Known rows, with every way that one mark hangs from another:
(K399 K112): -2.745,0.489,-1.063,-1.293,-1.502,-0.257,2.005,-1.753,-3.573,-0.888,0.667,0.687,4.434,3.230,-1.806,-1.019,0.531,-0.355,0.853,-0.956,1.634,-1.499,-1.471,2.127,2.283
(K808 (K304 K166 (K638 K983))): -0.635,0.212,-0.020,2.519,-4.357,1.186,-0.194,-3.564,-2.014,-4.132,0.936,4.702,2.689,7.157,-1.078,-0.658,-4.693,0.715,0.500,0.660,-0.634,0.420,0.901,-0.251,0.119
(K399 (K112 (K983 K286 (K465 K660) K638))): -0.463,-0.020,-1.327,-1.824,-1.517,-1.697,5.369,-1.795,-2.963,-3.749,-1.646,6.397,4.930,3.905,-4.134,-1.936,2.205,-0.633,0.738,-4.730,1.377,0.532,-4.225,-1.065,-1.871
(K256 (K808 K304 K396)): -0.030,2.409,2.349,-2.541,-6.017,0.001,3.127,-2.410,-1.575,1.738,1.593,-0.282,3.028,1.106,1.397,-2.996,-0.057,0.070,-3.133,-1.975,-0.183,-1.212,-0.954,1.259,0.655
(K304 K166): -3.421,0.042,-1.004,-0.220,0.329,1.697,0.328,-0.076,-2.538,-2.360,0.763,2.989,2.990,1.467,-1.856,0.621,-2.910,0.601,0.908,0.587,1.267,0.768,-0.474,0.494,1.281
(K660 (K465 (K983 K112 K286))): -0.630,1.597,-3.591,-2.303,-2.331,-3.793,3.110,-4.170,-2.339,-3.455,-2.602,3.375,7.285,1.004,-1.085,-2.035,2.066,4.395,-0.080,-0.809,0.978,2.716,-3.141,-1.126,0.974
(K396 K808): -2.564,3.423,0.303,-1.426,-3.452,-0.121,2.369,-1.022,-2.249,-1.205,0.344,0.291,2.391,1.696,-0.116,-1.310,-0.417,-0.420,0.976,-0.599,-0.800,0.638,-3.133,2.762,0.604
(K808 K304 K396): -1.356,-0.492,1.455,-2.773,-6.424,-0.223,0.297,-2.869,-2.300,0.546,1.870,0.768,3.922,3.040,1.194,-1.910,-0.285,1.128,-3.301,0.447,1.019,-0.032,-2.030,0.900,-0.897
(K112 (K983 K286 K638)): 0.000,-0.182,-1.008,-2.245,-4.912,-0.230,3.009,-1.639,-1.672,-4.084,-1.736,7.052,4.262,2.431,-2.856,-1.931,-1.561,3.232,2.243,-0.586,0.396,1.704,-3.133,-0.928,-3.230
(K256 (K808 (K304 K166 K638) K396)): -1.017,1.916,2.283,-0.298,-3.981,0.907,1.777,-0.354,-1.462,-1.548,2.367,0.710,4.231,4.563,-0.580,-2.595,-2.247,-0.242,-2.521,-0.918,-1.460,-1.377,1.972,-0.690,0.899
(K660 (K465 (K983 K286))): -1.333,2.143,-2.850,-2.011,-3.222,-2.586,1.735,-3.513,-0.243,-3.379,-1.371,3.908,6.123,0.521,-0.836,-2.832,-0.326,3.337,0.354,0.783,1.618,2.975,-1.634,0.224,0.846
(K465 K660 (K983 K112 (K638 K304))): 0.888,-0.916,1.728,-3.290,-1.281,-3.322,2.101,-6.691,-0.675,-3.483,-1.584,4.148,3.093,2.812,-2.143,0.459,1.267,1.283,-2.345,-2.696,-0.623,1.554,-2.104,1.096,-3.700
(K399 (K112 (K983 (K465 K660)))): -0.237,1.544,-0.321,-0.035,-0.362,-1.221,3.341,-3.958,-3.050,-0.307,0.717,4.137,3.363,3.896,-2.943,-1.134,1.782,-3.097,1.145,-3.245,1.385,1.021,-3.297,0.724,1.778
(K660 K465): -2.876,0.979,-2.679,-1.719,-2.631,-1.991,0.749,-2.716,-0.261,-1.622,0.018,1.796,4.569,2.029,0.043,-3.011,0.006,0.436,-0.722,-0.017,2.169,1.800,-2.046,2.993,3.594
(K465 K660 (K983 K286)): 0.548,2.289,1.220,-1.124,-1.470,-0.427,0.797,-3.543,0.630,-2.003,-0.418,4.514,3.497,-0.240,-1.039,0.007,-0.680,1.166,1.330,-0.571,0.359,2.164,-0.476,-0.893,-3.419
(K465 K660 (K983 K112 K286 K638)): 1.584,0.023,0.182,-2.854,-1.932,-2.287,2.587,-3.616,-0.745,-3.927,-2.762,4.879,4.443,1.463,-2.682,0.739,1.183,2.884,0.711,-3.131,0.080,1.571,-2.236,-1.848,-4.866
(K808 (K304 (K638 (K983 K465))) K396): 2.096,-1.679,-1.168,-0.411,-8.514,-1.676,0.998,-4.244,-1.683,-1.412,0.896,1.832,4.149,7.572,-0.948,-1.409,-0.969,0.982,-1.834,-0.413,-0.411,-0.978,-1.634,-0.793,-0.063
(K983 K286): -2.248,0.600,-1.319,-1.731,-2.696,0.312,1.833,-0.357,-1.949,-2.247,-0.538,3.201,4.863,0.160,-0.631,-1.452,-0.235,2.247,0.714,0.101,0.392,-0.029,-2.386,-0.542,-1.606
(K112 (K983 K286 K465 (K638 (K304 K166)))): -2.898,-2.179,-2.209,-2.010,-0.902,-0.596,5.288,-0.821,-4.583,-6.678,-1.792,8.909,5.002,2.640,-3.794,-1.778,-1.115,2.375,-1.550,-1.476,-0.204,1.695,-4.649,-2.081,-2.309
(K256 (K808 (K304 (K638 K983)) K396)): 3.300,2.251,1.847,0.100,-8.319,-0.116,2.616,-4.195,-0.296,-0.008,1.307,0.833,2.592,5.535,0.392,-2.510,-2.213,0.821,-1.087,-1.845,-1.930,-1.528,1.605,0.077,-0.047
(K256 (K808 (K304 K166) K396)): -1.703,2.142,2.110,-1.427,-3.031,1.714,2.923,-0.490,-2.867,-0.006,1.904,0.859,2.779,1.302,0.503,-1.779,-2.020,0.117,-3.137,-1.841,0.316,-0.416,0.363,0.062,1.035
(K638 K983): 0.924,0.507,-1.327,0.218,-4.259,0.670,1.193,-3.924,-1.265,-1.043,-0.337,3.023,1.274,2.637,-0.815,0.819,-3.007,1.549,2.279,-0.282,0.643,0.737,-0.696,1.142,0.385
(K112 (K983 K465)): 0.126,0.327,-2.059,-0.622,-3.446,-1.011,2.143,-3.046,-2.338,-0.721,0.047,4.679,3.449,2.357,-2.539,-1.310,-0.562,0.190,2.253,-0.168,0.844,1.725,-4.363,0.282,1.906
(K660 (K465 (K983 K286 K638))): -1.093,0.336,-3.245,-3.413,-4.397,-3.085,2.090,-2.903,0.634,-5.480,-2.785,4.983,5.926,1.846,-2.415,-3.038,-0.754,4.132,0.225,-0.307,1.866,2.668,-1.973,0.885,-0.554

Rows:
-1.608,-0.949,-2.743,-4.437,-2.912,-5.165,4.789,-4.990,-2.405,-6.241,-3.760,5.114,7.484,2.366,-1.670,-3.102,2.483,4.984,-3.509,-1.813,0.046,2.215,-3.955,-0.075,-1.375
(K660 (K465 (K983 K112 K286 (K638 K304))))
-2.253,3.394,1.789,-0.495,-6.761,-1.206,1.128,-2.249,-1.724,-2.734,1.293,0.774,4.053,6.046,0.568,-4.125,-0.178,-1.133,-0.864,0.425,-2.408,-0.179,-2.665,2.583,-0.195
(K396 (K808 (K304 K638)))
-1.474,3.293,0.884,2.345,-5.230,0.904,1.897,-2.513,-3.090,-4.520,0.839,3.289,2.058,7.587,-0.353,-1.433,-3.992,-0.268,0.398,-0.217,-2.282,1.129,-0.436,0.542,0.021
(K396 (K808 (K304 K166 (K638 K983))))
0.979,1.318,0.023,0.030,-1.680,-0.903,1.640,-3.825,-0.702,-0.207,0.572,5.275,2.164,2.236,-1.799,-0.881,0.193,-2.008,1.333,-1.890,0.845,2.582,-3.464,0.312,0.202
(K112 (K983 (K465 K660)))
-0.557,-1.482,0.552,-3.500,-3.844,-2.172,1.456,-5.147,-0.348,-4.061,-0.975,4.264,3.259,2.627,-2.651,-0.909,-1.889,2.534,-0.942,0.731,0.093,0.966,-1.417,2.531,-1.964
(K465 (K983 (K638 K304)))
1.665,-1.046,-4.144,-0.499,-3.217,-1.837,3.703,-3.977,-4.049,-1.487,-1.915,2.623,3.229,2.965,-1.893,1.324,0.721,1.818,1.400,-2.903,0.537,-0.235,-4.323,-0.649,1.849
(K638 (K983 K112 K465))
1.595,1.923,1.667,1.260,-5.410,1.414,2.634,-2.472,-1.566,-1.552,1.580,1.924,2.513,5.829,-0.507,-1.172,-4.044,0.718,-1.265,-1.605,-1.558,-0.796,2.842,-1.275,0.567
(K256 (K808 (K304 K166 (K638 K983)) K396))
-2.449,-2.432,-1.634,-1.725,-0.962,-0.814,3.713,-2.278,-3.729,-5.284,-0.769,7.505,3.307,3.970,-4.100,-1.049,-1.998,0.725,-1.305,-1.139,0.352,1.837,-4.009,0.211,-0.039
(K112 (K983 K465 (K638 (K304 K166))))
0.236,-0.224,-3.322,-3.434,-3.699,-4.656,2.019,-5.085,-0.751,-4.076,-2.743,2.902,5.426,3.540,-2.702,-1.416,0.625,3.479,0.029,-1.254,1.924,2.609,-2.785,1.761,1.747
(K660 (K465 (K983 K112 K638)))
0.890,-0.826,-1.909,-3.598,-3.824,-2.314,3.225,-2.743,-2.503,-4.629,-3.275,4.419,5.739,1.731,-3.369,0.244,0.330,5.319,1.696,-1.292,0.273,0.637,-3.161,-1.748,-3.291
(K465 (K983 K112 K286 K638))
0.998,0.086,-2.647,-0.663,-3.280,-0.525,4.094,-3.134,-4.170,-2.520,-2.446,3.916,4.213,1.696,-0.596,1.005,0.091,4.114,1.544,-2.264,-0.418,0.195,-2.988,-2.597,-1.847
(K638 (K983 K112 K286))
-1.216,-1.890,-2.424,-3.741,-3.087,-1.509,3.685,-0.306,-3.359,-4.383,-2.941,3.642,5.865,1.718,-2.198,-0.791,1.645,3.923,0.157,-2.560,0.248,-0.836,-4.239,-1.235,-3.032
(K983 K112 K286 K638)
0.406,-1.016,-1.069,-1.006,-2.665,-1.616,3.783,-6.100,-4.074,-1.852,-1.135,3.036,2.767,3.042,-0.122,0.636,0.162,2.374,-1.451,-1.785,-1.199,0.133,-2.691,0.244,-0.611
(K638 K304 (K983 K112))
-1.120,-1.325,-0.135,-3.890,-3.767,-1.872,2.878,-3.705,-1.036,-5.474,-1.973,5.700,4.869,1.370,-2.438,-1.423,-1.140,4.198,-1.216,0.167,-0.551,0.833,-2.108,0.252,-4.156
(K465 (K983 K286 (K638 K304)))
1.672,-0.791,-3.420,0.859,-4.678,-1.209,1.259,-3.098,-0.717,-2.794,-0.338,2.927,3.323,5.923,-2.877,-0.308,-1.817,0.528,2.494,-0.360,-0.473,-0.849,-1.230,0.113,1.540
(K304 (K638 (K983 K465)))
-0.335,-0.107,-3.948,-3.750,-3.631,-4.424,3.453,-3.617,-1.533,-5.561,-3.940,4.409,7.051,2.288,-2.514,-2.176,1.564,5.213,-0.316,-1.669,1.427,2.444,-3.290,-0.597,-0.558
(K660 (K465 (K983 K112 K286 K638)))
0.104,-1.381,0.662,-2.110,-2.152,-2.329,3.201,-4.847,-0.627,-2.959,-0.532,6.760,2.295,3.513,-2.549,-1.954,0.657,-1.429,-2.011,-2.965,-0.107,2.136,-4.249,1.466,-2.144
(K112 (K983 (K465 K660) (K638 K304)))
-1.052,-1.326,-1.970,-2.925,-1.724,-1.328,2.959,-0.016,-0.180,-3.748,-1.923,4.852,4.040,1.165,-2.419,-1.208,1.498,-0.196,-0.606,-3.849,0.999,-0.048,-4.125,-0.199,-3.166
(K983 K286 (K465 K660) K638)
-2.358,-1.830,-2.242,-3.130,-2.627,-2.575,7.073,-2.377,-5.619,-5.225,-1.908,6.547,6.502,4.312,-3.885,-3.251,2.151,1.500,-1.655,-3.032,0.106,-0.566,-5.692,-0.408,-1.241
(K399 (K112 (K983 K286 K465 (K638 K304))))
0.499,-0.375,-4.073,-0.551,-3.759,-0.290,3.818,-1.781,-2.926,-2.869,-2.037,4.678,3.771,1.216,-1.522,-0.090,-0.758,2.387,1.662,-1.874,0.447,0.056,-3.577,-1.691,-0.362
(K638 (K983 K286 K465))
0.783,-0.221,-1.160,-1.864,-2.743,-1.194,3.514,-1.805,-0.772,-3.566,-1.848,7.609,3.626,2.185,-3.177,-1.687,0.591,0.215,1.044,-3.381,0.591,2.119,-4.551,-1.456,-3.531
(K112 (K983 K286 (K465 K660) K638))
-0.392,-0.332,1.887,-3.288,-1.834,-1.691,2.464,-4.372,0.508,-4.788,-1.382,6.195,3.532,1.134,-1.841,-1.198,-0.214,1.751,-2.115,-1.635,-0.586,1.651,-1.264,0.391,-5.804
(K465 K660 (K983 K286 (K638 K304)))
0.550,-1.249,-2.400,-2.105,-4.630,-1.614,2.685,-2.616,-1.659,-2.874,-1.184,5.628,3.199,3.669,-4.118,-1.433,-0.985,0.895,2.155,-1.161,1.279,1.454,-4.660,0.976,0.386
(K112 (K983 K465 K638))
-0.515,-1.401,-1.166,-2.518,-1.727,-1.656,1.341,-1.653,0.566,-2.523,-0.935,3.430,2.297,2.606,-2.615,-0.550,0.765,-1.645,-0.379,-3.567,1.582,0.196,-3.321,1.952,-0.906
(K983 (K465 K660) K638)
-3.977,-2.948,-1.651,-3.308,0.623,-0.879,4.806,-0.164,-5.451,-6.840,-2.560,5.402,5.891,2.095,-2.281,-0.268,0.665,3.713,-3.242,-2.481,-0.774,-0.285,-3.547,-2.073,-3.536
(K983 K112 K286 (K638 (K304 K166)))
0.929,-1.440,-0.008,0.542,-5.116,-0.239,1.224,-3.709,-4.379,-2.778,0.651,2.353,4.501,8.210,-0.854,0.817,-1.876,2.655,-1.947,-0.660,-0.969,-0.095,0.303,-3.157,-1.201
(K808 (K304 K166 (K638 (K983 K112))) K396)
